What can hang from each mark:
damo: dozu veguz
veguz: damo kanot rurika
rika: kanot
dufam: kanot
rurika: kanot
mika: rika
kanot: dufam rika rurika veguz

Every row comes from one small tree of marks. The marks that hang from a mark follow it in brackets, in alphabetical order. Every link used is in the known rows. Which tree was each row made from?
Known rows:
mika[rika[kanot]]: [ 0.495 -0.331 -1.706  0.687 -2.653  0.601  0.376 -0.228  1.655  1.461
 -0.184  0.591  2.948 -1.762 -3.836  1.658  2.738  0.795  0.423  2.473
 -1.689  1.526 -0.609 -0.712]
kanot[rika rurika veguz]: [-1.660  1.200  3.847 -1.808  0.371  2.604 -0.425 -0.212 -1.740 -1.732
  0.503  0.031  0.256 -0.708  0.389  1.480 -2.035  0.081  0.996  0.359
 -1.287 -1.386 -0.172  0.509]
rika[kanot[dufam rurika veguz[damo]]]: [-1.029 -1.038  1.835  0.847  0.002 -0.449 -3.141 -0.031  0.837 -0.611
 -0.027  3.017  0.277  0.728  0.849  0.237  0.171  2.765  0.052  0.823
 -1.872 -0.075 -0.026  0.173]
veguz[damo kanot[rurika]]: [ 0.277  0.220  0.197 -0.692 -1.589 -0.646 -0.975 -0.190 -0.675  2.433
  1.092  3.313  1.188 -2.029  2.708 -1.442  0.971 -0.662 -1.515  0.651
  1.497 -0.411  0.115  1.397]
rurika[kanot[rika]]: [-1.072  0.648  0.367 -1.915  0.251  1.273  3.349 -0.224 -2.204 -0.480
 -1.898 -2.225 -1.418 -1.359 -1.881  0.546 -0.371 -2.899 -2.148  0.545
 -0.519 -0.784  0.378 -1.515]
kanot[dufam rika]: [ 1.229  0.024  0.213 -1.632  0.135  1.251  3.087 -1.490 -0.867 -0.113
  0.386 -1.814 -0.063  1.429 -0.543  0.681 -0.153  0.492  1.246 -2.353
  0.535  1.200  0.547 -0.031]
dufam[kanot[rika veguz[damo]]]: [ 0.690  0.849  3.816 -1.777 -0.339  2.814 -0.664  0.667  0.309 -0.226
  0.652  0.468 -2.495 -0.371  1.443 -2.516  0.482 -3.047 -1.214 -1.147
 -2.400 -1.332 -2.307 -3.398]
dufam[kanot[rika rurika veguz[damo]]]: [-0.724  0.715  4.767 -1.651 -0.593  3.963 -2.445  0.149 -1.121 -0.229
 -0.185  2.437 -2.300 -0.832  3.460 -2.663 -0.484 -2.564 -1.292 -0.258
 -1.299 -2.423 -1.021 -0.932]
rika[kanot[dufam veguz]]: [-0.427 -0.613  0.487  0.751 -0.116 -0.587 -0.363  0.512  1.835 -0.775
 -0.146 -0.622  1.431  1.465 -2.552  2.140  0.563  2.488  2.508  1.262
 -1.131  0.689 -0.198 -0.960]
dufam[kanot[rurika veguz]]: [-1.193 -0.156  3.315 -0.882 -1.721  3.888 -2.427  0.013 -0.198  0.289
 -2.192  0.308  0.685 -1.303  0.449  0.073 -0.913 -1.384  0.789  1.667
  0.625 -1.541  0.746  2.159]
mika[rika]: [ 1.366 -0.259 -1.105 -0.045 -2.117  0.693  0.840 -1.430  0.953  2.420
 -0.285 -1.569  3.402 -1.775 -2.816  1.795  1.686  0.286  0.164 -0.479
 -0.867  2.247 -0.439  0.866]
mika[rika[kanot[rurika]]]: [-0.569 -0.852 -0.702  0.249 -2.817  1.859 -0.955 -0.751  0.158  1.548
 -1.395  2.550  3.237 -2.636 -2.445  1.389  1.817  1.588  0.608  3.462
 -0.867  0.882  0.560  1.921]
damo[veguz[kanot[rika]]]: [ 1.920  2.012 -2.456 -0.717 -1.882  0.419  4.112  1.493 -1.207 -1.151
  1.606  0.045 -0.199  0.167  0.341 -0.117  0.196 -1.154 -1.536  0.700
  1.780 -0.430 -1.457 -0.196]
mika[rika[kanot[dufam rurika]]]: [ 0.220 -1.593 -1.760  0.382 -2.887  1.297 -1.425 -1.505  1.025  1.747
 -1.785  2.359  2.641 -0.736 -2.084  1.448  1.660  2.955  2.176  1.904
  0.438  1.992  1.044  3.811]
veguz[kanot]: [ 0.586  0.502 -1.184 -0.903 -1.376 -0.902  1.839  0.195  0.799  2.319
  0.969  0.070  2.047 -1.297 -0.675  0.576  1.438 -1.507  0.599  1.313
  2.131  0.186  0.078  0.341]
rika[kanot[rurika veguz[damo]]]: [-2.020 -0.262  2.871  0.172 -0.467 -0.178 -3.217  0.584  0.417 -0.234
  0.625  2.981  0.904 -1.302  0.738  0.102  0.518  1.077 -1.549  1.997
 -2.912 -1.339 -0.210 -1.814]
veguz[damo]: [ 0.835 -0.237  0.248 -0.631 -0.734 -1.068  0.960 -0.847  0.238  1.985
  1.372 -0.523  1.292 -1.300 -0.026 -0.488  0.936 -0.144 -3.192 -1.887
 -1.514  0.600 -0.321 -2.574]
damo[dozu veguz[rurika]]: [ 1.025 -0.511 -4.799  1.997  0.312 -1.237  2.511  0.208 -0.203 -0.257
 -0.492 -2.674  0.511  0.395 -0.010 -0.857 -0.942  1.917 -2.756 -0.631
  1.726 -0.824  1.142  0.081]
mika[rika[kanot[dufam]]]: [ 1.508 -1.277 -2.662  0.978 -1.983 -0.209  0.446 -1.012  2.120  1.600
 -0.776  0.565  2.556  0.238 -3.573  1.447  2.618  2.506  2.171  0.855
 -0.597  2.858 -0.212  0.962]
rurika[kanot[dufam]]: [-0.137 -1.257 -1.662 -0.130 -0.097 -1.053  2.004 -1.108 -0.665  0.830
 -3.185 -2.840 -0.268  0.186 -2.936  1.577 -0.064 -0.830 -0.885 -0.645
  1.493  1.313  1.500  1.179]
veguz[damo kanot[dufam rika]]: [ 2.205  0.706 -0.878 -1.197  0.020 -1.331  1.746 -0.268  0.377  1.176
  2.504  1.765 -1.852  0.942  2.175 -2.114  1.514 -0.896  0.293 -2.096
  1.456  1.137 -1.426 -0.688]
dufam[kanot[rurika]]: [-0.644 -1.152  1.189 -1.945 -2.888  4.066 -0.707 -0.799 -1.050  2.139
 -2.538  0.741  1.150 -2.234  0.948 -0.493  0.112 -1.690 -0.666  1.548
  1.607 -0.985  2.279  2.618]
damo[dozu veguz]: [ 2.566 -0.334 -3.042  1.100 -0.493 -0.359  2.522 -1.270  0.729  0.785
 -0.469 -2.245  1.242  0.133 -1.565 -0.350 -0.010  2.167 -3.756 -1.417
  0.127 -0.078 -0.733 -1.219]

Which tree is each row?
[ 0.015 -0.355  0.978 -2.098 -0.437  2.587  1.417 -2.208 -2.150 -0.377
 -0.843  0.191  0.257  0.704  0.911  0.602 -1.224  1.280  1.387 -1.594
  1.473  0.440  1.769  2.421]  kanot[dufam rika rurika]
[ 0.437  0.984 -4.927  1.058 -1.489 -2.368  2.479  2.972 -0.867 -1.058
  0.831 -0.818  1.281 -0.515  0.870 -0.161 -0.579 -0.927 -0.932  2.793
  4.157 -0.221  1.269  2.433]  damo[veguz[kanot rurika]]
[-1.091  0.266 -0.870  2.526 -0.095 -2.006 -3.029  2.165  1.910 -0.414
  1.511  1.467  0.952 -0.946 -0.841  0.134  1.304  0.437  0.320  2.260
 -2.695  0.594 -0.968 -1.622]  mika[rika[kanot[veguz[damo rurika]]]]
[ 1.658 -0.567 -0.149  2.286 -0.615 -2.078 -2.948  0.032  3.507  0.541
  0.772  1.747  1.005  0.789 -1.911  0.530  2.214  2.424  1.127 -0.326
 -3.222  2.424 -2.603 -1.241]  mika[rika[kanot[dufam veguz[damo]]]]
[-1.572 -0.197 -2.578 -0.294  1.823 -0.599  2.715  0.396 -2.770 -1.521
 -2.227 -2.734 -2.730  0.544 -0.208  0.335 -1.469 -2.171  0.102  0.165
  2.531  0.099  2.701  1.471]  veguz[rurika[kanot[dufam rika]]]
[-0.859  0.485  1.510 -0.818  1.650  0.105  1.312 -0.011 -0.716 -1.851
 -2.211 -2.885 -2.552  1.499 -2.177  1.910 -1.660 -1.245  0.478 -0.714
 -0.434 -0.143 -0.668 -0.147]  rurika[kanot[dufam rika veguz]]
[-0.496 -0.794  1.936  0.046 -0.021  0.903 -1.609 -1.246  0.060 -0.405
 -1.121 -0.811  1.695  0.814 -0.265  2.472 -1.816  2.376  2.034 -0.662
  0.640  0.592  0.913  3.289]  kanot[dufam rurika veguz]
[-2.007 -0.645 -1.268  1.433  0.986 -1.668 -0.907  1.927  0.734 -2.177
 -0.095 -1.028  0.807  1.600 -1.306  2.120 -0.880  1.654  3.494  2.433
  0.428  0.064  1.808  0.333]  rika[kanot[dufam veguz[rurika]]]
[-0.749  0.722  0.296 -0.215  2.374  0.042  0.772  1.019 -0.965 -2.772
  0.745 -2.345 -1.087  1.862  0.302  1.176 -2.489  0.157  3.501 -0.987
  0.901  0.119  1.291  0.876]  kanot[dufam rika veguz[rurika]]
[-0.951 -0.129  2.315 -2.806 -1.861  5.518  0.405 -0.605 -2.312  0.626
 -2.012  1.390 -0.751 -1.748  1.433 -1.541 -0.169 -2.344  0.103  1.186
  1.213 -1.675  1.310  1.201]  dufam[kanot[rika rurika]]
[ 0.833  0.595 -2.507 -0.099  0.917 -2.067  1.109  0.930 -0.674  0.313
  2.704  1.630 -2.269  1.319  3.676 -2.618  0.383 -1.253  1.216 -0.860
  3.247  0.571  0.608  0.658]  veguz[damo kanot[dufam rika] rurika]
[ 0.316 -1.146 -2.300  1.255  1.757 -2.012 -0.039 -1.088  0.387  2.320
  1.039 -0.593 -0.200 -0.718  1.537 -2.414  0.527  0.979 -2.855 -2.471
 -0.312 -0.649  0.732 -2.322]  veguz[damo[dozu] rurika]
[ 0.259  0.583  1.838  0.627  3.122 -0.723 -0.290 -1.231  0.197 -0.276
 -0.821 -0.866 -4.058 -0.058 -0.280 -1.976 -0.129 -1.550 -4.160 -2.136
 -3.318 -2.322 -3.316 -4.807]  rurika[kanot[rika veguz[damo[dozu]]]]
[ 2.561 -0.311 -1.492  0.924  0.438 -2.179  0.107 -1.490  2.564  3.940
  1.745  1.941 -0.090 -0.653  1.103 -3.122  2.481  0.058 -2.421 -1.718
  0.729 -0.302 -2.088 -2.467]  veguz[damo[dozu] kanot]
[-0.995 -0.214 -1.969 -0.078  1.830 -1.349  1.529  0.447 -2.436 -1.044
 -0.778 -1.497 -3.939  0.455  1.569 -1.683 -1.016 -2.350 -1.800 -1.352
  0.833 -0.075  1.547 -0.256]  veguz[damo rurika[kanot[dufam rika]]]
[-0.011  0.356  0.458  1.519 -1.185  0.118 -1.631  0.592  2.663  0.110
  0.122  0.229  2.936 -0.660 -4.288  2.378  1.732  1.134  1.693  2.723
 -3.235  0.870 -2.034 -0.973]  mika[rika[kanot[veguz]]]
[-0.272 -0.601  0.792  1.057  1.480 -2.629 -1.099 -0.052  0.792 -0.181
 -1.662 -1.915 -1.600  0.895 -1.180  0.617 -0.394 -0.724 -2.371 -1.715
 -1.433  0.576 -1.264 -0.860]  rurika[kanot[dufam veguz[damo]]]
[ 0.575  0.048 -0.202 -1.945 -0.901  1.629  1.386 -0.971 -1.492  0.800
  0.217  2.379 -0.390  0.629  1.882 -0.379 -0.422  0.009  2.694  0.156
  3.884  0.133  0.839  3.874]  veguz[kanot[dufam rika rurika]]
[ 0.804  0.863  2.012 -1.146  1.064  0.707  0.941 -0.472 -0.124 -1.886
  0.362 -2.097 -0.517  2.338 -1.143  1.621 -1.141  0.778  2.375 -2.024
 -0.497  0.788 -0.912 -0.378]  kanot[dufam rika veguz]
[-0.006  1.015  0.951  0.986  3.977 -0.830 -0.709 -0.163  0.198 -0.799
  2.151 -0.479 -2.564  0.805  2.258 -2.338 -0.782  0.202 -0.959 -2.202
 -1.843 -2.093 -1.237 -3.626]  kanot[rika veguz[damo[dozu] rurika]]
[-1.115  0.810  2.269 -0.622  1.022  1.739 -1.180  2.243 -0.472 -1.175
  0.953  0.242 -2.831 -0.218  2.894 -2.977 -0.467 -3.729 -0.338 -0.077
 -0.714 -1.819 -0.137 -2.409]  dufam[kanot[rika veguz[damo rurika]]]
[ 0.322  1.580  3.308 -1.485  1.226  0.258  0.217  0.211 -0.295 -1.179
  2.116 -0.492 -0.988  0.019  0.627 -0.488 -0.238 -0.991 -1.285 -2.119
 -3.471 -0.649 -2.321 -4.020]  kanot[rika veguz[damo]]
[-1.292 -1.606 -2.988  0.936  1.343 -2.999  0.716  0.468 -1.172  0.667
 -1.494 -1.843 -1.910  0.011  0.469 -0.833 -0.462 -1.328 -2.594 -0.789
  1.421  0.793  2.497  0.807]  veguz[damo rurika[kanot[dufam]]]
[ 0.051 -0.886  2.515  0.198  0.172 -0.628 -2.824 -1.172  0.415 -0.037
  0.042  0.750  0.565  0.711  1.675  0.405 -1.098  2.220 -0.384 -2.185
 -0.731  0.771 -0.109  1.345]  kanot[dufam rurika veguz[damo]]
[ 1.500  0.675  2.342 -0.648  1.452 -0.449  0.012 -0.504  0.436 -1.278
  1.820 -0.525 -1.660  1.744  1.046 -0.446 -0.372  0.656  0.197 -3.543
 -2.132  0.734 -2.006 -2.623]  kanot[dufam rika veguz[damo]]
[-0.169 -0.113 -0.202  1.945  2.931 -2.502 -1.892 -0.153  1.802  0.536
  1.266 -0.890 -0.574  0.056  1.252 -1.684 -0.418  0.982 -1.775 -1.995
 -1.367 -1.366 -0.806 -2.739]  kanot[veguz[damo[dozu] rurika]]
[-0.129  0.965  3.360 -1.653 -0.557  3.997  0.282  0.556 -0.092 -0.830
 -0.355 -0.973 -1.345  0.390 -0.121 -0.452 -0.269 -3.171  1.228  0.327
 -1.025 -1.488 -1.175 -1.590]  dufam[kanot[rika veguz]]
[ 1.888 -0.222 -3.228  0.775 -2.616 -0.708  0.977  0.231 -0.866 -0.197
 -0.708  1.101  1.494  0.807  1.414  0.243 -0.732  1.608 -0.067  0.873
  4.751  1.160  0.876  5.370]  damo[veguz[kanot[dufam rurika]]]
[-0.069  0.476  1.793  0.182  2.097 -1.150  0.336 -0.178 -0.642 -1.505
 -0.919 -1.382 -3.694  1.292 -0.309 -0.461 -0.768 -1.648 -2.065 -2.063
 -2.058 -0.109 -1.900 -1.973]  rurika[kanot[dufam rika veguz[damo]]]
[ 0.000 -0.818  0.825  1.125  0.363 -2.018 -1.568  0.336  2.308 -0.467
  0.833  0.902  0.093  1.492 -0.804 -0.094  1.233  2.245  0.189 -0.176
 -2.399  0.623 -1.328 -2.830]  rika[kanot[dufam veguz[damo]]]
[-1.974  0.465 -1.023 -1.048  1.864 -1.058  1.861  1.088 -3.286 -0.793
 -0.320 -1.364 -3.080 -1.523  1.309 -1.898 -0.916 -3.644 -3.576  0.093
 -0.550 -1.043  1.436 -2.120]  veguz[damo rurika[kanot[rika]]]
[-1.308  1.642  1.654 -0.189  2.151 -0.510 -0.172  1.337 -1.232 -1.897
  2.480 -0.653 -1.467  0.096  1.983 -1.019 -1.588 -1.369 -0.602 -0.805
 -2.073 -0.999 -0.374 -2.794]  kanot[rika veguz[damo rurika]]
[-0.705 -0.191 -0.768  1.017  1.174 -1.704 -0.668  0.822  0.534 -1.309
  0.020 -2.905  1.150  1.479 -0.475  1.876 -1.929  1.034  2.976 -0.362
  1.392  0.629  1.787  1.825]  kanot[dufam veguz[rurika]]
[-0.120 -0.667  0.620  1.691 -1.632  0.743 -3.456 -0.714  1.682 -0.023
 -1.351  1.910  2.275  0.183 -2.197  2.477  0.503  3.464  3.438  2.418
 -0.919  1.533 -0.266  3.519]  mika[rika[kanot[dufam rurika veguz]]]
[-2.717  0.176  2.463 -0.184 -0.741  1.375 -1.950  0.617  0.079 -1.373
 -0.857  1.503  2.347 -1.015 -1.419  2.170 -0.378  1.385  0.904  3.774
 -1.538 -1.403  0.837  0.216]  rika[kanot[rurika veguz]]
[ 0.039 -0.363 -3.774  0.439 -0.015 -2.477  1.327  0.862  0.358  1.018
  0.895 -0.367  0.870  0.639  0.739  0.040  0.093 -0.219  3.243  0.711
  5.054  1.120  2.293  3.512]  veguz[kanot[dufam] rurika]
[ 2.903 -1.235 -4.199  1.687 -1.240 -1.001  0.611 -1.318  0.654  1.108
 -1.378  1.459  0.328  1.308  1.424 -1.179 -0.138  3.247 -0.913 -0.547
  4.934  0.033 -0.055  4.479]  damo[dozu veguz[kanot[dufam rurika]]]
[-1.194 -0.187  1.426  0.980 -1.652  1.578 -3.063  0.100  1.377  0.154
 -0.699  2.276  3.236 -1.681 -2.234  2.248  0.703  1.765  1.858  3.625
 -2.212  0.316 -0.516  1.871]  mika[rika[kanot[rurika veguz]]]
[-0.723  1.712 -1.948 -0.978  0.524 -0.315  2.659  1.762 -1.731 -0.252
  1.866  0.447 -0.297 -0.540  1.663 -0.581 -0.331 -2.701  2.070  1.786
  3.219 -0.798  1.257  0.691]  veguz[kanot[rika] rurika]
